Each row comes from the steps of one walk. Every step used is in the known rows, and no mark comes twice. Write the walk behind each row, first mark first.
Known rows:
j > e > g > h > b: [-1.03 -1.66  1.31 -1.33 -0.14 -0.34 -1.01 -0.61  2.27  1.26  1.21 -3.00
  1.27 -4.60 -2.69 -0.09  3.41  1.36  1.50  1.60 -0.83  0.99]
j > e > b: [-0.97  0.41  0.12 -0.07 -0.97 -1.27  2.21 -0.45  2.94  1.67 -1.37 -3.05
  0.61 -0.78 -1.08 -0.16  0.21  1.88 -3.60  1.19  0.56 -2.15]
g > h > b: [-0.60 -2.92 -0.26 -0.34  0.95 -0.17 -1.56 -0.32  1.76 -0.25  1.22 -1.71
 -0.02 -4.15 -0.19  0.39  2.17  0.08  1.78  1.07 -0.35  0.86]
j > e > b > d: [ 2.67 -0.16 -1.32 -0.61 -0.78 -1.84  2.43  0.23  1.44  0.67 -0.67 -1.18
  0.12 -0.39 -4.70  0.93 -3.30  1.56 -1.14  2.83  1.15 -3.05]
e > b > d: [ 3.54 -1.14 -2.69 -1.25 -0.09 -1.54  2.46  0.40  1.36 -0.67 -0.51 -0.53
  0.23  0.58 -3.63  0.96 -4.09  0.86 -0.13  2.36  2.39 -3.03]
c > h > j > e: [-3.92  1.22  3.79  1.74 -0.80  0.16 -1.25  0.52  1.20  2.67  0.19 -3.36
 -0.95 -4.06 -0.99 -0.66  3.67 -2.21 -2.71  3.66 -3.16 -0.20]
j > h > g > e > b > d: [ 3.23 -3.14 -3.48 -0.61  0.19 -1.99  2.13 -1.50  1.22  0.18 -1.41 -0.45
 -0.17 -0.59 -5.99  1.27 -3.59  2.21  1.69  2.58  2.87 -4.55]
j > e > g: [-0.96  2.63  3.19 -1.95 -2.20 -0.44  1.12 -0.59  1.07  3.09 -0.08 -2.65
  2.64 -0.95 -5.12 -0.97  2.59  2.64 -0.65  1.11 -0.93  0.13]
g > h > j: [-0.26 -2.34 -0.77  0.78  1.28  0.73 -0.53  0.80  2.32  1.07  1.10 -3.30
  0.58 -3.34  1.28 -1.15  2.04 -3.96 -1.84  4.17  0.20  0.49]
b > e > g > h: [ 1.09 -1.56 -0.17 -3.32 -0.46 -0.89  2.06  1.94  2.15  1.25  1.13 -3.09
  1.90 -0.78 -0.58 -0.33 -2.21  0.97 -0.33  3.19  3.52 -0.38]
c > h: [-3.26 -0.33  1.64 -1.03  0.69  0.54 -0.74  0.86 -0.79 -1.39 -0.26 -1.41
 -2.83 -1.28  3.64  0.43 -0.94 -2.13 -1.13  2.18  0.21 -1.61]
b > h > j > e: [-1.74  1.50  2.53  2.67 -1.01 -1.10 -0.27 -0.84  0.92  4.57  0.32 -2.37
  0.91 -2.28 -3.17 -1.24  4.05 -0.97 -2.39  2.61 -3.66  0.44]
d > b > h > n: [ 0.93  1.88  0.35  0.43  0.24  0.30  1.58 -2.04  0.10 -1.32 -2.57 -0.91
  1.12  1.92 -1.03  1.64 -1.09  2.85  0.75  0.92 -2.46 -0.76]
b > h > g > e: [ 1.51 -4.11 -2.42  1.92  0.77 -1.16  0.15 -2.36  1.21  1.96  0.02  0.04
 -1.22 -1.08 -3.83  0.31  0.22  3.43  2.69 -0.11  1.00 -2.75]
c > h > g > e > j: [ 2.04 -2.18 -2.60  1.49 -2.10 -0.28  0.18 -3.32  2.39  1.43  0.32  0.08
 -1.66 -1.72 -4.77  0.31 -0.90  3.04 -0.56 -0.60  1.54 -2.99]
e > b > h > g: [ 0.99 -1.30 -1.73 -0.01  2.40 -1.77  0.20 -5.52  1.26  2.01 -2.75  0.24
  1.03  0.58 -1.32 -0.31  1.60  1.74  0.06  0.38 -0.06 -1.58]
e > j > h > n: [-0.44  1.25  0.61  0.76 -1.15  1.28  0.30 -4.11 -1.56 -1.04 -3.83  0.00
  1.08 -0.25 -4.19  0.97 -0.67  1.82  1.42  0.57 -1.49 -1.14]
b > h: [ 1.23  0.27 -0.95  0.88  0.22 -1.99  1.26 -1.87 -1.34  2.56 -0.05  0.59
  1.03  2.41 -0.87 -0.78 -0.23  0.53 -0.43  0.02 -0.86 -0.27]
b > e > g > h > n: [ 0.61 -0.51  0.89 -1.77  0.00  1.57  1.56  1.01  1.49 -1.80 -1.28 -3.03
  1.33 -0.80 -1.49  0.93 -2.45  2.11  1.51  2.86  1.12 -0.75]
g > e > j: [ 3.23 -1.54 -3.05  1.94 -3.41 -0.44  1.29 -1.56  2.27  1.76  1.50  0.15
 -0.69 -0.61 -5.61  0.06 -1.65  3.25 -0.85 -1.41  1.79 -2.21]
e > j > h > b: [-1.34 -0.74  0.25  0.51 -1.43 -0.82 -2.11 -4.24 -0.11  1.35 -0.76  0.53
  1.52 -2.86 -5.46  0.17  4.05  0.64  3.27 -0.81 -1.70  0.52]
c > h > g: [-2.35 -1.27  0.96 -0.90  2.69  0.37 -2.25 -3.58  0.28 -0.69 -2.37 -0.14
 -2.05 -2.27  1.61  0.59  1.49 -0.55  0.61  1.64 -0.49 -1.40]

Write each row's walk:
[-0.91  0.31  2.44 -3.69 -2.33 -0.70  0.11  2.55  2.79  1.16  1.65 -2.20
  2.88 -0.33 -5.11 -0.25  1.71  1.13  4.45  1.37  2.04 -0.10] => c > h > b > e > g
[-0.15 -4.09 -1.68  1.33  0.59 -0.71 -0.61 -3.27  0.32  1.37 -1.36  0.05
 -1.10 -2.30 -4.34  0.66  0.72  2.92  3.41  0.27  1.14 -2.94] => j > h > g > e
[-0.08 -1.78 -0.16 -0.63  0.66  0.76  0.02  0.60  2.75  1.66  1.19 -4.18
  1.92 -3.12 -0.51 -1.60  2.77 -3.15 -1.42  4.34  0.65  0.54] => e > g > h > j
[-0.19  0.77 -0.29 -0.13 -3.02 -1.92  0.44 -3.41 -1.11  2.68 -1.81  1.30
  2.16  0.78 -5.58 -0.04 -0.52  0.65  1.18  0.28  1.01 -1.03] => b > e > j > h
[-0.19  0.30  1.68 -1.08  0.20  1.81  1.42 -0.54  0.85 -1.15 -1.88 -3.54
  0.80 -1.96 -1.40  0.75 -1.29  2.60 -0.34  2.97 -0.66 -0.58] => j > e > g > h > n
[-0.12  0.04 -0.07  1.34 -1.43  1.19  0.56 -3.68 -1.09 -0.88 -3.28 -0.32
  0.50 -0.66 -5.14  1.12 -1.07  2.72  2.09  0.48 -0.87 -1.92] => g > e > j > h > n
[ 0.36  0.46 -0.52  1.29  0.23 -1.00  0.22 -1.08  2.07  2.39  0.38 -2.00
  2.16  0.10 -0.81 -0.69  3.52 -2.38 -1.00  2.64 -2.12  0.37] => d > b > h > j
[-0.29  1.17  0.77  0.46 -1.76  0.82  0.47 -2.74 -0.81 -0.81 -3.31  0.09
  1.50  0.30 -5.01  1.13 -1.26  1.90  2.53  0.83 -0.63 -1.19] => b > e > j > h > n
[ 1.65 -3.35 -2.44  1.40  0.61 -1.53  0.55 -2.66  1.90  1.70 -0.32 -0.32
 -0.88 -0.70 -3.39  1.03  0.17  4.12  2.24  0.11  0.63 -2.84] => d > b > h > g > e
[ 0.09 -2.34  0.32 -1.06 -1.30 -1.60 -0.60  3.85  3.36  0.59  2.35 -0.92
  1.16 -1.42 -2.34  0.75 -0.29  0.23  4.48  1.46  2.35  0.39] => g > h > b > e
[ 0.16  0.43  1.88 -3.27 -2.60 -0.92  0.36  2.30  3.09  1.62  1.69 -1.68
  3.83  0.09 -6.36 -0.42  2.04  1.85  4.82  0.61  1.94  0.48] => h > b > e > g
[-0.06  1.50 -0.35 -0.63 -3.19 -2.31  0.89 -3.69 -0.38  2.33 -2.15  0.97
  2.46  1.11 -5.15  0.70 -0.55  1.36  0.73  0.50  0.65 -1.11] => d > b > e > j > h
[ 3.07  1.76 -1.39 -0.50 -4.40 -1.84  1.69 -0.15  3.87  1.51  0.96  0.43
  1.81  1.81 -4.55  1.11 -2.10  2.65 -0.52 -0.46  1.78 -0.86] => d > b > e > j
[ 2.63 -1.22 -1.66 -0.45 -0.15 -1.64  2.38  0.55  2.26  0.99 -0.22 -2.52
  0.22 -1.73 -3.84  0.56 -2.84  0.21 -2.04  4.49  1.36 -2.94] => g > h > j > e > b > d
[ 0.65  1.01  1.57 -3.39 -2.59 -0.90  1.45  2.50  2.39  1.78  1.20 -1.53
  3.65  1.48 -5.23 -0.60  0.17  1.75  3.08  0.96  2.67 -0.07] => b > e > g
[ 2.40 -0.95 -1.21 -0.28 -1.08 -1.55 -0.59 -2.36 -0.65  0.42 -0.22  1.33
  0.73 -1.83 -7.73  1.16 -0.64  0.63  3.69  1.46 -0.46 -1.21] => e > j > h > b > d
[ 0.21 -1.14 -0.01 -1.42 -0.15 -0.09  0.59  1.72  4.22  1.61  1.31 -4.44
  2.70 -2.25 -0.81 -0.70  2.13 -2.39 -0.77  4.83  1.13  0.35] => d > b > e > g > h > j
[-0.47  0.90 -0.54  0.28 -2.09 -1.21  0.23 -5.43 -2.17  2.28 -2.52  1.21
  1.54  0.01 -4.51 -0.30  0.38  0.57 -0.39 -0.10 -0.25 -0.95] => e > j > h
[-1.31  0.02  0.13  0.70 -0.81 -0.86  1.62 -0.19  3.90  2.19 -0.90 -4.03
  1.10 -1.77 -1.52 -0.74  2.05  0.01 -3.67  2.37  0.08 -1.74] => h > j > e > b
[-3.26 -1.57  1.78 -0.45  0.51  0.41 -2.78  0.12  0.84 -1.25  0.80 -1.31
 -1.59 -3.78  0.21  0.64  3.14 -1.25  2.80  0.82 -1.36 -0.02] => c > h > b
[ 0.21 -0.61 -0.45  2.07  0.51 -0.48 -0.38 -0.69  1.05  2.86  0.94 -1.48
  1.69 -0.44 -1.55 -1.75  3.53 -3.41 -0.38  2.44 -1.55  0.55] => b > h > j
[ 1.51  1.80 -0.91 -0.22 -0.11 -2.66  2.03 -2.39  0.14  1.92 -0.73 -0.13
  1.68  3.09  0.05  0.70 -0.24  2.02 -1.23  0.38 -1.62 -0.44] => d > b > h
[-1.30 -1.09  1.30 -0.74 -1.97 -1.95 -1.21  2.00  1.59  1.24  0.88  0.37
  2.06 -0.60 -4.89  0.68  1.31  0.08  6.23  0.64  1.22  0.32] => j > h > b > e
[-0.04  0.24 -0.45 -0.80 -0.07 -1.69 -1.03 -6.77  0.73  1.85 -3.86  1.43
  1.78 -0.46 -4.37  1.02  1.80  2.08  1.79  0.52 -0.29 -1.14] => d > b > e > j > h > g
[ 0.91 -4.23 -1.98  1.47  0.67 -0.22 -0.46 -1.45  1.87  0.70  0.06 -0.23
 -1.71 -2.26 -3.38  0.66  0.32  3.19  2.86 -0.08  1.43 -2.63] => h > g > e
[ 2.91 -2.55 -1.54 -0.84  0.61 -1.06 -0.18  0.36  0.59 -0.72  1.17 -0.21
 -0.33 -2.77 -3.98  1.34 -1.94  0.25  2.63  2.71  0.47 -0.91] => g > h > b > d
[-1.87 -1.43  1.78 -1.13 -1.54 -1.21 -1.45  4.18  2.73 -0.09  2.07 -0.63
  0.05 -1.15 -2.13  0.92  0.35 -0.70  5.13  1.29  1.60 -0.24] => c > h > b > e
